Known rows, with every step that occurs
A, H: [ -4.6  17.5  -5.7  -6.6  -1.5   1.8  22.2   1.0  61.3   0.2 -10.3   9.2
  15.1  -1.9 -40.4   9.8 -49.6 -18.8  18.0  19.2 -18.3 -36.6 -14.6  13.3
  -4.8  16.6   5.4]
T, U, W, Q: [ 10.7  -1.1 -10.9  32.9  34.7 -18.6  46.1  17.7  14.9 -52.0  62.0  -4.6
 -53.7   6.7 -11.5  32.4   4.8  14.0 -13.6   8.8  -7.4  13.9  -5.8  28.3
  -7.9   4.4  16.3]
A, H, Q, F: [-27.1  41.5 -10.3  11.1  55.6  23.6   2.7 -16.4   4.7  16.0   2.5 -21.1
  29.9   2.4  27.6  39.4 -13.4 -45.8  12.1   5.9 -12.3 -69.0 -38.7  -0.9
  -4.7  -2.2 -14.0]
U, T, Q: [ -0.6  24.7  -2.3  16.9 -43.5 -19.3 -18.2 -38.9 -16.7 -33.4 -28.2 -50.2
  14.5  15.4 -30.9 -21.7  -9.3  -5.3  27.6  -9.6  17.4  -7.0  27.5 -11.8
 -20.4 -33.4   6.1]
U, R, A, H: [-19.1 -68.2 -53.2 -32.1 -23.4 -12.9 -33.0 -16.8  20.4 -17.2 -56.8  26.9
  31.4   2.8 -14.6 -48.0 -46.5 -68.1  -3.3   0.1 -22.5  27.9  -4.6 -25.5
   8.5  -7.1  22.2]
W, Q, T: [-10.8  23.0  -6.2  24.0  21.0  -0.3  31.4 -19.3  -5.7   1.1  -8.0   0.2
  -8.6  61.0 -10.1 -44.4   9.9  16.8  23.7  39.3  40.6 -24.1 -13.8  17.6
   2.7 -24.6 -49.3]
U, W: [-23.2 -27.5 -10.1 -12.8  13.7   4.5 -12.4  -4.5  18.8 -31.4  18.9 -11.0
  24.7  -6.6 -43.3 -14.2 -53.6 -21.4 -28.2  27.4 -39.6  -3.3 -24.6  14.6
 -54.0  33.8  -7.9]
W, Q, T, U, R: [ -5.2 -10.6 -23.9  33.3  24.4  -8.3  46.2   6.8 -23.0  -1.9  -2.5  13.3
 -45.9  56.9  -1.0  -2.1  -9.5  31.3   2.5  21.0  59.4  14.4  10.6  -6.7
   9.8 -31.2  -3.3]
W, Q: [-25.6  21.0 -18.0  -8.2  39.9  -0.5  22.6 -29.5  30.0 -33.9   1.4 -11.7
  17.9  64.5 -21.9 -44.7  10.5 -10.9  13.0   7.5   4.3 -19.6 -35.3  39.2
  28.9 -20.0 -13.1]
R, A, H: [  0.9 -25.9  -3.6  -8.9 -12.0 -21.2 -10.5 -29.0  36.1 -19.8 -10.5  27.5
  16.8 -29.8  -6.2 -47.9  16.3 -45.1   4.1   1.6 -56.1   1.4 -11.2  -8.2
  25.2  16.5  -8.1]
A, R, U, T, Q, F: [-39.9 -41.7  -2.4   9.8   7.7  12.7 -90.1  32.2 -62.5 -29.5 -24.5 -30.0
 -37.6 -57.5   0.7 -31.4  -3.7  -3.5  65.4  64.4  34.7 -29.3 -40.8  -7.3
  22.8 -38.7  27.6]
R, U, Y: [ -5.0  10.1  20.6 -44.0 -13.9 -10.5  11.6  27.3  16.7  43.4  24.9  20.5
  40.5 -51.7  -4.9 -47.2  45.8  32.7  -8.6  15.8 -30.9 -23.2 -58.7  21.4
  -6.1  28.0  -8.6]
U, W, Q: [ -6.4  -5.5 -42.1   5.9  23.8 -13.2  24.3   0.5  17.8 -48.9  21.6 -27.6
  -2.5  29.7 -25.4 -20.2 -25.9 -25.1   2.1  34.5  -0.1  -6.9 -29.5  38.2
 -23.5 -18.3  -3.8]
Y, U, R: [-30.2 -42.2   1.1 -50.0 -12.5   8.1  -5.1   0.9   9.2   1.8  -0.1  26.7
  65.1  27.8 -36.1  22.3 -58.4   1.9 -21.9 -48.2  -1.5  33.4  18.3  18.2
  31.2  47.4  27.3]
T, U: [-20.6  -3.9  41.1   3.2  39.3  13.4  12.1  -9.7  23.2 -10.0  39.3  27.5
  -3.5   1.0 -14.6  12.8  13.8  30.1 -32.7 -16.5 -39.0   7.0  -5.9  11.2
  19.5  57.6  -0.2]
R, A, H, K: [ 24.1  -7.5 -17.8  -7.3 -33.6  -4.2  -3.1   8.2  59.1   4.6  -5.2  46.0
   7.0 -14.2  35.4 -43.8  65.3 -20.2 -24.2 -36.3 -55.3   4.7  10.8 -12.1
   2.2  -9.2   1.4]
T, Q, F: [-57.5  20.7  56.4  -5.8  40.4  34.9 -43.9 -31.7 -14.6 -32.7 -17.7 -18.9
  39.7  19.0   6.5   5.0  -4.6  -4.9 -20.8   7.3   4.1 -43.9 -17.2 -24.3
  36.2  38.5 -15.6]
W, Q, F: [-77.2  27.2  -1.7  -1.2  71.7  15.0 -13.3 -35.0  18.7 -39.0  -9.1   3.1
  15.1  34.6   7.1 -29.3  -6.3  -7.9 -20.1  42.3  20.0 -42.5 -52.5  36.1
  40.2  -8.7 -33.7]
Y, U, W, Q, F: [-23.3   6.7   9.6   0.6  25.8  -4.7  21.4   9.5   3.9 -44.3  48.2  11.6
   6.8 -15.8   0.2  59.6 -22.8   9.6 -31.2  12.3  12.1  -6.6  -3.4  48.5
  28.3  19.4  -5.1]
Q, T, U, R, A: [-15.0 -64.6  16.4  16.5  -2.1   0.2 -11.6  -8.1 -40.5  14.4  -7.8  50.1
 -21.8  -1.5  13.4 -26.1   3.1  18.3 -32.7   3.8   0.5  45.7  17.7 -46.1
 -11.6  26.6 -19.5]
Y, U: [-13.9  -0.9  42.8 -31.2  -0.3  13.1  13.1  -8.1  25.3  -4.9  37.3  28.1
  57.3   1.9 -29.8  22.3  -4.1  22.1 -20.7 -44.9 -29.4   4.7  10.3  36.9
  38.0  71.1  -0.2]
R, A, H, V: [ -3.8  -9.4  14.1 -35.5  16.1 -41.7 -27.9 -14.4   3.6 -34.1 -13.1  32.6
  48.1 -34.5  10.2 -29.3  45.1 -49.3  -8.7 -16.6 -64.7 -54.0  -6.0  -2.2
  43.7 -12.8 -33.1]
A, R: [-32.0 -64.5 -11.6 -28.2  31.5  23.3 -44.4  -2.8  18.9 -24.9 -20.3  22.3
  21.7  35.3 -47.2 -48.4 -46.1 -42.9  21.3  49.1 -12.4 -37.2 -38.0  17.8
  12.0  11.0  18.3]
T, Q: [ -7.6  15.2  43.2 -13.0   2.0  12.4  -8.7 -24.2   2.3 -29.9  -8.7 -36.9
  33.9  52.4 -16.2 -14.9   8.9  -8.9   7.7 -22.9 -12.9 -16.8   1.5 -14.1
  27.5  30.7   5.8]
K, H, Q, T: [ 24.9  25.1 -11.9  -2.0  46.5  11.5  20.1 -31.2 -20.9  70.7  -4.2 -25.5
   6.8  49.1  32.0   2.6  -6.3 -12.5 -28.0  20.3   3.2 -42.0 -48.7 -13.8
  -9.8  16.3 -53.1]
A, R, U, T, Q, H, K: [ 29.7  12.1 -14.9   5.6 -36.3  31.9 -60.0  60.6 -18.9  21.4 -35.3 -49.9
 -59.0 -43.3  24.1  -2.1  16.8  32.9  54.0  10.9  44.6  17.8   6.8  -5.9
 -15.8 -62.8  48.7]
Y, U, T, Q, F: [-22.8  32.9  37.2  12.0 -34.2 -15.8 -16.8 -23.9 -29.4 -24.8   7.3 -11.5
  28.8 -28.8  -2.0  55.4  -6.4  19.4  -0.2 -25.0  30.1  -5.1  44.2  -1.0
  32.8   8.7   3.1]

Rows
[-25.0 -72.3   2.5 -57.5 -22.1  -4.2 -23.4 -16.8  -6.9 -19.5  -4.3  43.8
  60.3   6.5  -5.3 -14.7 -13.3 -24.5 -28.1 -54.6 -30.1  62.4  20.3  -1.9
  53.2  44.6  19.4]	Y, U, R, A
[ 15.1  25.7  29.7 -11.0   2.8 -33.0  49.3  -4.4  45.4  25.0  32.5  64.4
  14.7 -10.1 -15.8  21.9  21.8  27.5 -56.4  -4.3 -25.8 -23.3   2.5   1.8
 -13.6  47.6  -5.9]	T, U, Y
[-22.5  83.4  -2.6 -18.8  40.0  20.4  15.3 -32.8  44.6  -0.2 -32.3 -36.7
  -2.2  35.2 -15.2   9.7 -24.9  14.0  -1.7  21.9  27.7  10.8 -10.5  39.0
  15.4 -10.4 -28.4]	W, Q, H
[ 41.1  49.7   6.5  31.8  -6.5 -36.2  88.3  -2.3  11.0  29.3  19.2  46.1
 -39.9  27.2   5.4   2.7  42.6  44.9 -14.2  36.4  45.5 -28.6   5.0   3.4
  -7.4 -20.5 -36.7]	W, Q, T, U, Y
[ 19.7  23.2  29.0   8.8 -61.5 -26.8   9.6 -19.7 -20.7 -25.2  14.9 -24.5
  26.9  -1.3 -24.1  40.9   3.3  16.4  26.2 -56.2  19.0  16.2  59.8   8.3
  21.8   7.4  19.6]	Y, U, T, Q
[  3.8 -59.7 -17.7 -39.6 -48.9 -16.9   3.1   3.0  17.8 -15.0  -9.8  46.0
  36.0 -19.9 -10.0  18.5 -33.3 -37.4  -8.4 -46.2 -17.8  49.2  29.5  -3.8
  44.3  24.2  34.5]	Y, U, R, A, H
[ 34.4  59.4  -9.1  27.7  17.1   9.7  45.3  38.5  44.5  -2.7  38.1  -9.4
 -78.8 -10.7  30.9  77.7  16.8  48.7 -58.4 -14.7  13.2  41.0  32.0  22.6
 -48.5 -14.6  12.5]	T, U, W, Q, H, K
[ 23.4  69.7  39.9   0.5 -62.7  -8.7   8.8 -24.5  -6.7   0.8  -9.5 -43.2
   7.3 -27.0 -26.1  82.7 -24.6  36.5   4.1 -48.5  36.7  38.8  78.3   3.7
   5.7   6.6   8.3]	Y, U, T, Q, H
[-29.8 -71.9   1.5 -30.4  40.1  31.6 -57.9  52.9 -11.9 -14.8   3.1   0.7
  -6.5 -27.7 -14.7 -63.3   0.2  -5.7  51.1  50.7 -19.8 -22.2 -66.3  25.8
  35.5  12.1  30.4]	A, R, U
[  0.4 -45.8 -16.7   6.5 -19.5   0.8 -64.1  39.9 -51.5 -33.3 -13.6 -46.7
 -32.4 -32.5 -14.8 -46.0   1.5 -11.7  89.2  45.6  19.7  -9.3 -28.5   2.4
  22.3 -51.5  51.0]	A, R, U, T, Q
[ 36.4 -36.6 -14.6  36.1 -43.7  -4.9  18.9  41.3   4.0  47.7  -6.5  68.4
 -51.5 -15.2  49.3  10.8  27.2  27.6 -34.6 -21.9  15.8  37.3  50.2 -57.2
 -32.7 -15.1   5.5]	Q, T, U, R, A, H, K
[-18.0 -41.4  16.9  20.3   8.5  11.6   7.5   6.8 -25.9  30.0  -0.4  37.5
 -20.5  19.0 -14.7   9.1 -36.3  40.4 -23.4  13.3  29.1  15.6  13.0 -32.5
 -27.6  30.4  -7.9]	Q, T, U, R
[ 27.6 -42.3 -31.1 -35.4 -67.0  -4.0   6.9  36.6  36.6  13.8  -2.9  61.6
  31.1  -3.9  30.5  19.4  10.3 -17.1 -30.2 -83.5 -13.5  49.7  52.4 -10.7
  28.9   5.1  44.8]	Y, U, R, A, H, K
[-13.4  70.6  22.0 -26.0   7.0  53.3 -13.6  -1.6  68.1  60.4 -28.9  -2.8
  17.8   9.0  10.8  21.0  -4.2  46.4 -65.1 -32.2  -2.8  18.0  19.0   8.7
 -47.6  21.5 -20.1]	Q, H, K
[-51.3   7.1 -23.5   7.1  57.7   4.0 -13.4  -9.4   9.3 -55.7  14.4 -14.0
  -0.9   3.5  -6.9  -0.7 -32.6 -20.6 -26.9  66.7  11.0 -31.4 -43.2  31.3
 -18.8 -15.2 -22.4]	U, W, Q, F
[  8.9 -17.0  -4.5  32.7  38.1  22.8  22.1  -8.0 -68.2  42.6  20.1 -16.4
   4.9  48.4  34.7  16.4  13.3   2.6  -1.5 -35.6  12.2   8.8   3.6 -31.8
 -33.9   1.0  -7.4]	H, Q, T, U, R
[-30.5 -77.0  -3.9 -16.8  16.5  -4.5 -25.9 -22.1  -2.4 -28.7   0.6  42.0
   1.9   3.6   2.5 -27.5   4.6 -17.1 -41.7 -36.7 -41.6  60.7   5.6 -28.2
  25.2  30.7  19.2]	T, U, R, A
[  6.6 -45.1  -8.6 -47.1  -1.3  -4.0 -24.0  55.3   4.9  21.7  -0.3  36.3
   6.1 -38.5 -20.8 -51.8  12.5  -5.7  27.1  68.7 -10.4 -36.3 -64.2  22.2
   8.6   2.1  23.0]	A, R, U, Y
[ 22.5  84.7   3.5  17.4 -61.0   9.1 -17.8 -17.8  11.4  21.5 -50.9 -58.3
  -5.1   6.4   0.0  29.4  -1.5  30.6  -5.4 -40.2  41.1  22.9  62.0 -20.0
 -58.8 -50.1   2.7]	U, T, Q, H, K
[ -7.5  70.9  56.6 -23.0   3.2  37.8 -12.6 -31.4  12.3   7.4 -41.4 -59.9
  10.8  24.5 -15.5  45.1 -21.8  14.9  -3.0 -17.3   9.9  12.7  28.4 -18.6
   5.5  38.0 -11.1]	T, Q, H
[  2.4 -53.7 -64.2 -27.4 -48.9  -0.7 -25.3  13.3  39.3   7.8 -46.3  36.5
  25.3  13.3  21.5 -41.0  -6.6 -50.3 -23.9 -37.8 -17.3  39.0   8.8 -31.1
 -15.7 -25.3  36.4]	U, R, A, H, K
[ 77.4  17.0   3.3  33.4 -31.3 -47.9  61.8 -11.6 -14.3  52.1  25.7  45.4
 -19.6 -41.3  56.4   7.8  89.0 -27.6  -1.4 -17.1 -28.1 -14.2  20.0 -37.9
 -23.8  -9.2 -26.0]	R, A, H, Q, T, U, Y
[ 12.3 -52.2 -50.1   2.7 -18.1  -9.6 -10.8 -16.2 -44.4  27.0 -40.4  -2.5
  20.2  21.8  26.3 -39.5 -11.0 -68.6  24.2 -11.8  -2.7  22.0   1.5 -51.5
 -21.8 -26.8  -4.0]	U, R, A, H, Q, T
[  9.9   2.1 -31.3  31.3   8.7  -6.5  31.9   3.8 -14.2 -19.2  17.4 -17.4
 -25.2  24.0 -22.1 -21.2 -23.8   1.0   6.6  61.7  30.7 -10.9 -11.6  19.4
 -48.5 -27.8 -31.1]	U, W, Q, T
[ 16.5  -0.2  -8.1  -3.6  -3.0 -20.9  45.1  19.1  12.0 -47.9  56.2  -4.2
   7.4   8.3 -22.9  40.9 -14.0   3.1  -7.8  -9.0   1.9  15.9   5.4  54.7
  16.7  17.2  15.7]	Y, U, W, Q
[ 62.5 -18.7  -6.9  55.0  -8.5 -25.8  34.3   2.1 -42.1   3.3  47.7  -4.5
 -49.7 -50.6  52.6  24.4  55.9 -32.7   7.5 -12.7 -39.1  14.1  19.9 -30.9
 -36.2  -4.7 -12.6]	R, A, H, Q, T, U, W
[ 15.6  26.0 -21.9 -31.6  63.1  13.4  12.1 -33.5  11.7  40.1   0.6 -36.5
  33.5  52.3  24.5   4.6  -8.8 -42.6 -31.9  -4.9 -26.2 -36.4 -60.7   2.3
  16.0  20.3 -20.8]	K, H, Q
[ 14.8  19.3  36.7  45.4  54.2  19.9  37.7 -18.0 -57.0  42.9  47.8 -15.9
  -0.3  29.2  41.7  18.6  54.9  20.8   2.2 -33.0  -9.5 -17.1   0.0 -16.0
 -22.3  15.5 -29.5]	H, Q, T, U
[ 16.4 -52.3  -2.4  30.6 -27.2 -21.0  16.8   8.7 -16.4  21.3 -13.6  54.7
 -50.7 -23.0  10.3   6.8 -14.8  10.7 -10.7  12.8  13.0  29.9  34.0 -51.9
 -12.1   9.3  -3.8]	Q, T, U, R, A, H
[ 27.3  35.7 -24.7   4.0 -21.2  16.7  28.1  41.4  84.6  30.1  -0.9  25.2
   9.0  11.1   6.2   7.7   2.2   9.1 -16.3 -24.1 -13.0 -32.2   4.4   6.2
 -32.2  -9.8  20.3]	A, H, K
[ 44.8  84.2  29.5   7.5 -80.1   1.9  17.2   7.8  14.2  23.9  -5.2 -30.3
   5.7 -11.5  12.2  86.6  15.7  56.7 -15.0 -84.6  39.8  42.1  89.0  -2.5
 -15.8 -11.5  18.8]	Y, U, T, Q, H, K
[-33.2  -6.5  -8.6   3.1  -8.8  -6.7 -37.2  12.2 -19.7   1.5  12.4 -30.7
   1.9 -67.5 -18.7 -63.9  17.5  35.9  35.5  17.9 -16.6   9.6 -39.0  31.5
  -9.9 -16.1  -2.7]	R, U, T
[ -0.1  71.0  12.0   8.1 -44.1  -4.2 -23.7 -51.7  -8.7  -0.7 -51.7 -74.8
  -3.4  -6.6 -34.5  28.7 -41.5   8.8  16.7  -4.5  36.3  20.8  43.3 -17.4
 -36.6 -27.4  -8.7]	U, T, Q, H
[  0.5  11.3  10.6 -21.4   8.1  -4.8 -84.2  49.0 -68.4 -10.3 -43.1 -56.1
 -28.4 -65.0  -1.8  14.2   2.6   7.3  64.1  26.7  29.9 -37.8  -4.3   4.8
  23.6 -64.2  14.2]	A, R, U, T, Q, H, V
[  8.1  24.3  14.6  50.2  31.3  -3.5  55.2   0.6 -10.1  -5.1  29.6  15.1
 -52.1  35.6   8.2   2.2  35.0  49.8   5.5  24.6  33.1  -5.7   6.2   9.4
  19.2  -8.5 -28.0]	W, Q, T, U
[-11.9 -87.9 -19.0 -18.5  24.0  20.4 -56.1  72.2 -23.4 -22.0  18.3 -15.2
 -27.7 -48.3 -22.2 -41.8 -27.4 -14.6  41.7  71.9 -20.8 -12.4 -65.5  26.5
 -12.5   3.0  39.6]	A, R, U, W
[  3.2  -7.0  -1.0  -0.3 -16.7  12.0 -67.4  36.6 -42.8   0.2 -39.7 -63.0
 -52.8 -57.4 -17.0  -3.7 -25.9  10.6  73.0  45.4  39.7  15.7  -8.4   0.7
   6.7 -42.4  38.1]	A, R, U, T, Q, H
[ 48.3  -3.5  13.9  45.4   2.0 -18.8  29.1 -17.7 -32.8  17.3  35.3   9.0
 -31.1 -27.5  57.2   2.7  78.9 -21.4  16.6 -26.4 -40.1   7.9  14.8 -34.3
   5.0  -4.6 -21.3]	R, A, H, Q, T, U
[ 31.8  36.8  -9.2  36.8   5.7  15.1  44.4  -4.3 -15.2  50.8   7.2 -27.6
   7.5  22.4  13.3  19.9  -1.0 -18.7  41.2   0.0   6.1 -48.9  -7.1 -10.1
 -36.5 -16.5 -19.3]	A, H, Q, T
